What can hang from each mark
Q_866: Q_162 Q_235
Q_650: Q_53 Q_162
Q_872: Q_162 Q_643 Q_819
Q_819: Q_593 Q_872
Q_96: Q_53 Q_819
Q_53: Q_96 Q_650
Q_162: Q_545
Q_643: Q_96 Q_593
Q_235: Q_545 Q_866 Q_872
Q_545: Q_162
Q_411: Q_593
Q_593: Q_411 Q_643

Known rows, with every way that one mark hangs from another
Q_411[Q_593]: [-17   2  14  10 -11  34  -1 -15   4  17  -2   3  -4  -3   7  -9   2  -6
 -15  -1  -2  11  21   9 -30 -27   7 -38  -3  26 -15   3 -16  10 -26  17
 -10  15 -19  31  -6  -9   7 -10  10]
Q_235[Q_866 Q_872[Q_162]]: [  1   1 -21   0 -14  24  -5 -17  25  -6   5  -3  -1   3 -12 -20  -7 -15
   0  16  -2  10   2  25 -32 -14   1 -33 -16  77   8   2 -24  52 -27  35
  -2  -6   6  15 -19  -2  -4  12   7]
Q_872[Q_162 Q_643[Q_96[Q_53]] Q_819[Q_593[Q_411]]]: [ 35  17 -11 -24 -16  39   3  30   9 -27  53  22  14   8   5  11 -10  10
 -36  20 -16  11  16   6 -16 -67  11 -58 -25  51 -26  15 -22  14 -58  12
   9   7 -18  46 -14   4   2  24 -20]
Q_53[Q_650[Q_162[Q_545]]]: [-35  10   9  19 -10  19   9 -16  -7   7 -21  13 -10 -11  15 -13  -9   0
  -9  13 -15  10   9  24  -5 -20  -5 -20   3  -6   1   5 -17  19 -44  32
 -20  19 -33  34 -19  -8  -2 -13 -10]
Q_866[Q_162 Q_235[Q_545 Q_872[Q_643[Q_593] Q_819]]]: [ -3   4 -38  -9  -1  34 -15  -6  19 -15  11  48   0 -21 -35 -10  -6 -30
  17  20   4  18   0  24 -19 -12   6 -59 -24  51  21  -2 -36  44 -30  28
  17  11  -7  26 -10   4   3  13   5]
Q_643[Q_96[Q_53] Q_593]: [  6  19   3   0 -18  23   8   7  16  -2  12  19   9 -11  18  -6 -18   6
 -38   5 -23 -13  31  -1 -40 -42  11 -19  -4  18 -27   7 -14   8 -42  25
  -7  32   2  47  22 -19   8   2   6]
Q_411[Q_593[Q_643[Q_96[Q_819]]]]: [-14   7  12   7 -15  37   6  -6   8  14   9   9   4   5   6  -4   1  -3
 -25  -3 -13   4  35   9 -41 -33   8 -35   0  27 -22   6 -11  11 -30  16
  -8  26  -8  45   1 -14   5  -9  10]
Q_53[Q_96[Q_819[Q_872[Q_643]]] Q_650]: [-27  17  14  13   1  23  24  -1  -3 -12   6  41 -14  24  19   7  -9  -2
 -14  12 -23  10  24  36  -3 -11   3 -14  16  14 -12   4  -9   3 -47  36
 -18  -2 -28  32 -18 -20  10  -4 -15]
Q_819[Q_593[Q_411 Q_643] Q_872]: [ -8  13  27 -25 -22  35  21  22  12  13  47  27  33   3  -9   4  -1   2
  -2  -5 -15  -5  47  -7 -22 -30  10 -37  -6  16 -43  12 -31  11 -27  22
  -8  17  -7  52   6 -15   7  -3   2]
Q_53[Q_96[Q_819[Q_593 Q_872]] Q_650[Q_162]]: [-35  17  26  12  -9  17  33   7  -4  -8   3  43 -10  22  15   6  -4  -2
 -14   5 -25   9  31  38   5 -11  -1  -5  19   0 -14   6  -6   1 -49  33
 -23  -1 -29  37 -29 -14   5 -15 -22]
Q_650[Q_53 Q_162]: [-28  12  13  19 -18  18   9 -12  -9   5  -6  18 -10 -12   4 -10 -14  10
 -28  18 -12   6  19  19 -12 -40 -20 -15 -13 -14   2   6 -10  17 -45  28
 -16  19 -40  42 -36  -1   6 -13  -1]
Q_235[Q_545 Q_872[Q_819]]: [  4   1 -20   2 -19  44  -7  -8   8   1  13  31   1  -1 -26 -14   4 -23
   4  13   5   4  12  23 -37 -12   3 -41 -21  45  11   6 -32  45 -37  32
   1  11   0  29  -9   9 -17  11  -1]
Q_650[Q_53[Q_96[Q_819[Q_593]]] Q_162[Q_545]]: [-31  -2  19  20 -25  17  21  -2  -8   0  -2  41 -11  -8 -12  -6 -21   3
 -24  18 -21  10  23  35  -4 -34 -17  -6 -10 -25   3   3  -7  15 -55  32
 -21  12 -42  41 -27 -15   3 -17 -13]
Q_872[Q_162[Q_545] Q_819[Q_593[Q_411]]]: [ 20  -6   3 -20 -27  35  -2   9   5  -5  27  17  17  -8  -9  -2 -10  -1
  -4  14 -11  13  10  11 -13 -50   8 -59 -22  34 -12   9 -27  24 -47  16
  -1   3 -15  32  -3  -3  -6   9 -15]
Q_53[Q_96[Q_819]]: [-19   6  18  17 -10  26  13  -9   2  -7   3  31 -12  13   6   1  -2   0
 -16  12 -20   6  24  31 -16 -16   4 -18   1  17  -9  -4  -5   8 -38  27
 -18  -6 -28  31   1 -20  10  -6  -4]
Q_643[Q_96[Q_53]]: [ -6  18   3  10 -12  31  11  -4  10  -4  15  10  -2  -9  14  -5  -9   3
 -39  13 -20  -2  21  15 -34 -34   6 -19  -8  18 -16   5  -5  13 -44  24
 -12  14  -4  47  10 -18   8   2   5]
Q_593[Q_411 Q_643[Q_96[Q_53[Q_650]]]]: [ -7  29   8  -2 -16  38   6   9   7   8  18  20  21   1  15  -4 -15  17
 -43   7 -31  -8  40  -3 -33 -30  12 -37   0  11 -28  13 -12  18 -41  24
 -11  28  -7  55  -3 -23   8   0  11]
Q_96[Q_819[Q_593 Q_872[Q_162[Q_545] Q_643]]]: [ -1  -6  15 -14 -13  32  25  15  10  -6  38  29   9   7  -9  11  -1  -3
  -5  11 -12  15  19  27 -13 -35   0 -29 -11  31 -21   5 -23  10 -43  24
  -8   4 -12  40  15 -16   4  -1 -11]
Q_866[Q_162]: [-22  15   4   8   5  26  -6 -18  11  -1   0  15   2 -19  -2 -10  -9   3
   4  18  -6   8   5  19 -14 -21   5 -36 -11  28   0  -2 -20  22 -28  23
  -5   4 -29  29   2  -3  14  -1   6]
Q_872[Q_819]: [  3   7   4   1 -11  34  -4  -7  -2  -2  15  11   0  -2  -2  -2   4  -3
 -13  15  -5   6  18   8 -23 -37   4 -39 -19  22  -9   7 -21  17 -39  15
  -4  12 -20  36  -4   3   3   6  -6]
Q_593[Q_643[Q_96]]: [-13  17   6   8 -16  30   6  -8  12   3  15   8  11  -3   6  -8  -6   4
 -20  10 -21 -10  33   4 -40 -35   4 -31  -6  20 -21   6 -16  21 -30  23
  -9  26 -13  54  11 -13   1   1   8]
Q_866[Q_162[Q_545] Q_235]: [-25  -7 -13   2  -1  25  -8 -22  14  -4  -6  27  -4 -40 -25 -14 -12 -22
  17  21  -5  22  -5  27  -9 -13   3 -49 -18  20  18  -9 -24  31 -29  25
   1   6 -17  27   7 -19  13  -5  11]
Q_593[Q_411 Q_643[Q_96[Q_53[Q_650[Q_162]]]]]: [-11  31   9  -1 -18  36   9   9   6   8  14  19  20   0  16  -4 -14  19
 -45   7 -32  -7  38   0 -29 -31   9 -34  -1   7 -26  13 -11  18 -44  23
 -11  30 -11  57  -8 -20   7  -2   8]
Q_819[Q_872[Q_162[Q_545]]]: [ -6  -6   6  -8 -15  24  17  -9  13   3  19  11   6 -12   1   0 -10  -6
   6  12  -9   7   2  25 -20 -29   1 -33 -14  39  -6   6 -25  22 -37  30
  -4   1 -14  31   9 -19   7   2  -2]
Q_866[Q_162[Q_545] Q_235[Q_872[Q_643[Q_593[Q_411]]]]]: [-15  -6 -26  -9  -2  28 -11  -9  19  -7   1  40   5 -34 -33 -16 -16 -21
  14  24  -8  20  -3  21 -12 -18   3 -55 -24  38  12  -4 -36  38 -35  30
  12  16 -19  27  -3 -14   9   6   9]
Q_593[Q_411 Q_643]: [-11  18  13  -3 -18  38  -2  -1   6  16  11  15  22  -2   6  -7  -7  16
 -22   7 -20  -4  35  -6 -30 -28   9 -46  -7  14 -25   7 -22  22 -29  21
 -10  24 -20  47   1 -17   7  -2  14]
Q_593[Q_411 Q_643[Q_96[Q_819]]]: [ -3  19  16  -4 -20  40   8   6   4   8  19  22  24   3   8  -2 -10  17
 -33  10 -33  -6  39   2 -35 -36   8 -37  -5  17 -28  10 -13  20 -37  24
 -13  29  -4  55   7 -23   5   0  13]
Q_235[Q_545[Q_162] Q_866 Q_872[Q_643 Q_819]]: [ 16  -2 -46  -4 -13  35 -11 -12  15 -13  22  16  -2  11 -36 -19  -3 -28
  17  19  21  12  -3  27 -43   6   5 -37 -32  71  23   9 -37  63 -23  32
   4   7  16  20 -15  19 -26  21  -4]
Q_643[Q_96[Q_53 Q_819[Q_593[Q_411] Q_872]]]: [  2  14  18  -8 -16  37  29  19   9  -5  39  26  11   4   7   8  -6   4
 -41   8 -27   0  35  17 -27 -34   7 -14  -4  17 -29   9  -5   6 -50  24
 -13  13  12  53  14 -24   9  -3   2]

Rows
[  9   3 -34 -12  -2  25 -13  -1  22 -14  16  21   8  -7 -38 -17 -16 -18
   9  21   2  10   4  15 -26 -23   7 -39 -33  68   8  10 -41  53 -37  30
  13  18  -5  20 -10   7  -1  22  -7]
Q_235[Q_866[Q_162[Q_545]] Q_872[Q_643[Q_593] Q_819]]
[  4   6  -1 -16  -9  22  14   4  15  -5  28  19   8  -2   8   6 -11   2
  -2  12  -7   3   8  12 -21 -41   3 -38 -15  51 -17   9 -33  15 -37  27
   4  10 -23  36   5 -10  11  12  -5]
Q_819[Q_872[Q_162 Q_643[Q_593]]]
[ -8   8  16 -17 -13  30  22  17  10  -1  46  25  14   2 -10   6   1  -7
   4   5  -3   5  30   4 -14 -38   4 -32 -14  24 -35   8 -34   7 -31  22
  -4  12 -21  46   6  -5   8   5  -9]
Q_819[Q_593 Q_872[Q_643]]
[-18   8  16  14 -11  25  15  -5  -4  -3  14  36  -8   9   2   2 -19   4
 -25  17 -18   5  29  27 -17 -30 -10 -14  -4  -1  -7   2  -8  10 -43  34
 -16   2 -27  36 -21 -18  14  -5   0]
Q_650[Q_53[Q_96[Q_819[Q_872]]]]
[ 18  -3  -1 -15 -27  33   3   9  12 -10  33  15  18  -5 -11  -1  -9  -4
  -6  13 -13   6  16  12 -23 -54   6 -53 -20  37 -14  11 -26  26 -46  15
   2   9 -12  41   4  -2 -10  10 -16]
Q_872[Q_162[Q_545] Q_819[Q_593[Q_643[Q_96]]]]
[  1   6  13   1 -14  29  23  -2   7  -8  22  16   4   1  13   2  -7   1
 -19  16 -25   2  17  27 -29 -40  -1 -18  -7  34 -16   6  -7  14 -43  30
 -11  11   4  45  11 -20   4   2   1]
Q_643[Q_96[Q_819[Q_872[Q_162]]]]
[ 11  11   1 -19 -13  23  17   9  13  -8  31  22  16  -3  13   5 -16   6
  -8  14 -17  -1  11  10 -24 -49   5 -38 -16  51 -23  13 -29  15 -42  30
   4  16 -14  41   4 -14  11  15  -4]
Q_819[Q_872[Q_162 Q_643[Q_96 Q_593[Q_411]]]]
[-12  19  16  -4  -6  41  19  24   4   1  25  31   3  16  11  10   0  10
 -50   3 -19  14  38  19  -8 -14  10 -21  12  -1 -25   5  -5   1 -51  20
 -20   4  -2  42  -3 -22  10 -15  -4]
Q_96[Q_53[Q_650] Q_819[Q_593[Q_411]]]
[-10  15   4  -4   2  34  28  12  10  -6  27  25  -7  16  18  17  -3   4
 -44   8 -17  14  18  38 -12 -11   4 -16   9  25  -8   8  -5   6 -55  25
 -10  -6   0  36  -1 -27  15  -9  -7]
Q_96[Q_53[Q_650] Q_819[Q_872[Q_162]]]
[ -8  19  -1   5  -6  31  17  14   4 -15  23  25  -5   5  11   4  -7   6
 -38  18 -18   9  21  18 -16 -41   1 -22  -9  16 -20   8 -13   7 -53  22
 -10  20 -24  51  -4  -8   5   3 -11]
Q_872[Q_643[Q_96[Q_53[Q_650[Q_162]] Q_819[Q_593]]]]
[ 10   8 -12  -7 -11  21  -5   1  16 -12  12  13   4  -4  17  -2 -16  11
 -12  18  -8   6   2   9 -21 -53   4 -51 -16  53 -15   4 -32  17 -38  23
   3  13 -36  31   2  -3   5  15  -6]
Q_872[Q_162 Q_643[Q_593]]
[ -7  22  23 -24 -20  36  27  29  12   7  50  29  33   7   0   6  -7   3
 -17  -5 -22  -6  51  -4 -23 -31  13 -31   1  13 -45  16 -24   9 -36  25
  -8  20   3  57   2 -18   7  -1   0]
Q_819[Q_593[Q_411 Q_643[Q_96[Q_53[Q_650]]]] Q_872]
[-20  11  16  -7  -8  32  37  25   6   0  30  35  -2  10   1  14   0  -1
 -39   2 -16  14  31  32  -5 -11   3  -6   8  -3 -17   9  -9   2 -57  22
 -16   6  -4  46   1 -24   9 -19 -15]
Q_96[Q_53[Q_650[Q_162[Q_545]]] Q_819[Q_593 Q_872]]
[  6  27   7  -6 -17  26   7  15   8   2   7  26  17  -6  27  -6 -25  15
 -45   4 -32 -11  35  -6 -32 -41  16 -24   4  11 -32  12 -14   8 -47  29
 -11  37   4  46   6 -22   9   2   7]
Q_643[Q_96[Q_53[Q_650]] Q_593[Q_411]]
[ 23   6 -34 -10 -12  28  -5  -1  21 -23  26   4   1  11 -15 -12  -9 -15
 -10  24  -4  11   2  22 -32 -36   3 -41 -29  87   4  12 -28  51 -41  30
  10   4   4  24 -26   9  -7  29  -8]
Q_235[Q_866 Q_872[Q_162 Q_643[Q_96] Q_819]]
[-18  -6 -28  -2   0  28  -6 -14  18 -13   4  33  -2 -33 -34 -16 -14 -27
  15  28  -8  21  -6  29 -13 -20  -2 -50 -25  40  17  -5 -29  40 -37  31
  11  11 -17  30  -3 -13   7   7   7]
Q_866[Q_162[Q_545] Q_235[Q_872[Q_643[Q_96]]]]
[ 10  16  15  -6 -25  24   3   5   6   5   4  22  23 -12  19 -12 -22  12
 -22   7 -30 -14  31 -10 -37 -50  12 -29  -7  19 -32   9 -20  13 -37  30
 -10  40   0  45  13 -17   5   5  11]
Q_643[Q_96 Q_593[Q_411]]
[  6  -4 -25   1 -16  40  -8 -16   8  -1  14  22   1   4 -24 -15   3 -20
  14  15  13   5   4  27 -41   0  -3 -38 -22  44  15   6 -30  45 -29  31
  -1   8   4  29  -8  14 -27   8  -1]
Q_235[Q_545[Q_162] Q_872[Q_819]]
[ -3   4  19 -20 -20  26  22  11  17  -1  41  17  18   0  -1   4  -1  -6
   7   2  -6   5  22  13 -15 -36   4 -35  -7  37 -28   7 -27  11 -30  24
  -5  -3  -9  38   3  -8   5   1  -5]
Q_819[Q_593 Q_872[Q_162]]
[ -5   3 -25   8 -15  40  -6  -8  12   0  10  31  -3  -3 -21 -15  -2 -18
   5  16   5   6   6  23 -34 -12   0 -40 -20  48   8   2 -36  43 -33  36
   0  13 -15  30  -5   5 -13  13   2]
Q_235[Q_545 Q_872[Q_643]]
[ -8   7 -32   5 -10  31 -10 -19  25  -1   2  22   2 -10 -36 -26  -8 -28
  21  13  10   9  -1  33 -35  13  10 -33 -18  69  27   1 -34  67 -19  40
   0   1  17  13 -10   6  -8  11  11]
Q_235[Q_545 Q_866[Q_162] Q_872]
[-10  13  11  -3 -10  41  19  21  16   0  36  27   4  13  -3  11   6   5
 -48   1 -13   7  42  17 -23 -18   9 -21   1   8 -26   2  -7   4 -43  12
 -14   5  -5  49  19 -22   9 -14   0]
Q_96[Q_53 Q_819[Q_593[Q_643]]]
[ 14  -8 -26  -7 -17  28  -7 -12  21  -9  12   2   1   0 -26 -17  -9 -21
   2  19  -1  13  -1  25 -30 -21   3 -39 -26  74  13   8 -28  57 -37  31
   5  -1   8  16 -17   1  -9  16  -4]
Q_235[Q_866 Q_872[Q_162[Q_545] Q_819]]
[ -5  22  13  -3 -21  37   3   1   6  10  16  16  25  -3   9  -8 -13  16
 -28   9 -30  -9  37  -5 -36 -37  10 -40  -7  16 -29  10 -16  22 -34  24
 -10  31  -9  55   2 -19   5   3  14]
Q_593[Q_411 Q_643[Q_96]]
[-37   9  22  19 -14  18  26   2  -6  -6 -10  43 -13  13  10  -2  -8  -3
 -13   9 -27  12  25  39   5 -12   0  -9  15  -9  -8   3  -6   6 -51  33
 -26   4 -35  34 -21 -17  -1 -18 -22]
Q_53[Q_96[Q_819[Q_593]] Q_650[Q_162[Q_545]]]
[  2   6  19  -5 -18  30  26   7   8  -9  30  20  10   3   8   3  -5  -1
 -16  12 -24   2  25  22 -27 -43   0 -19  -6  30 -24   7 -10  10 -42  28
 -12  10   6  47  12 -17   2   1  -2]
Q_643[Q_96[Q_819[Q_593 Q_872[Q_162]]]]
[  6  13  13 -14 -19  40  -2  14   1   2  34  20  20   5 -10   0   3   2
 -14   5 -10   2  39  -8 -22 -42  11 -48 -15  15 -29  11 -25  16 -36  11
  -4  18 -15  46  -3   3   0   4  -7]
Q_872[Q_819[Q_593[Q_411 Q_643]]]
[-22  17   8  10 -13  33   8  -3   7  13   3   9   0   3  12  -6  -2  -1
 -35  -5 -14   3  33   9 -35 -28   7 -32   5  18 -19  10  -9  10 -36  17
  -8  27 -15  46 -14 -12   5 -12   5]
Q_411[Q_593[Q_643[Q_96[Q_53[Q_650[Q_162]]]]]]
[-12  18  10 -10   1  37  31  30   8  -7  44  37  -1  20   6  20   1   1
 -42   4 -13  14  34  25  -8 -16   6 -15   7  11 -25   9 -13  -2 -53  21
 -12   3  -5  46   2 -21  13  -9 -13]
Q_96[Q_53[Q_650] Q_819[Q_593 Q_872[Q_643]]]
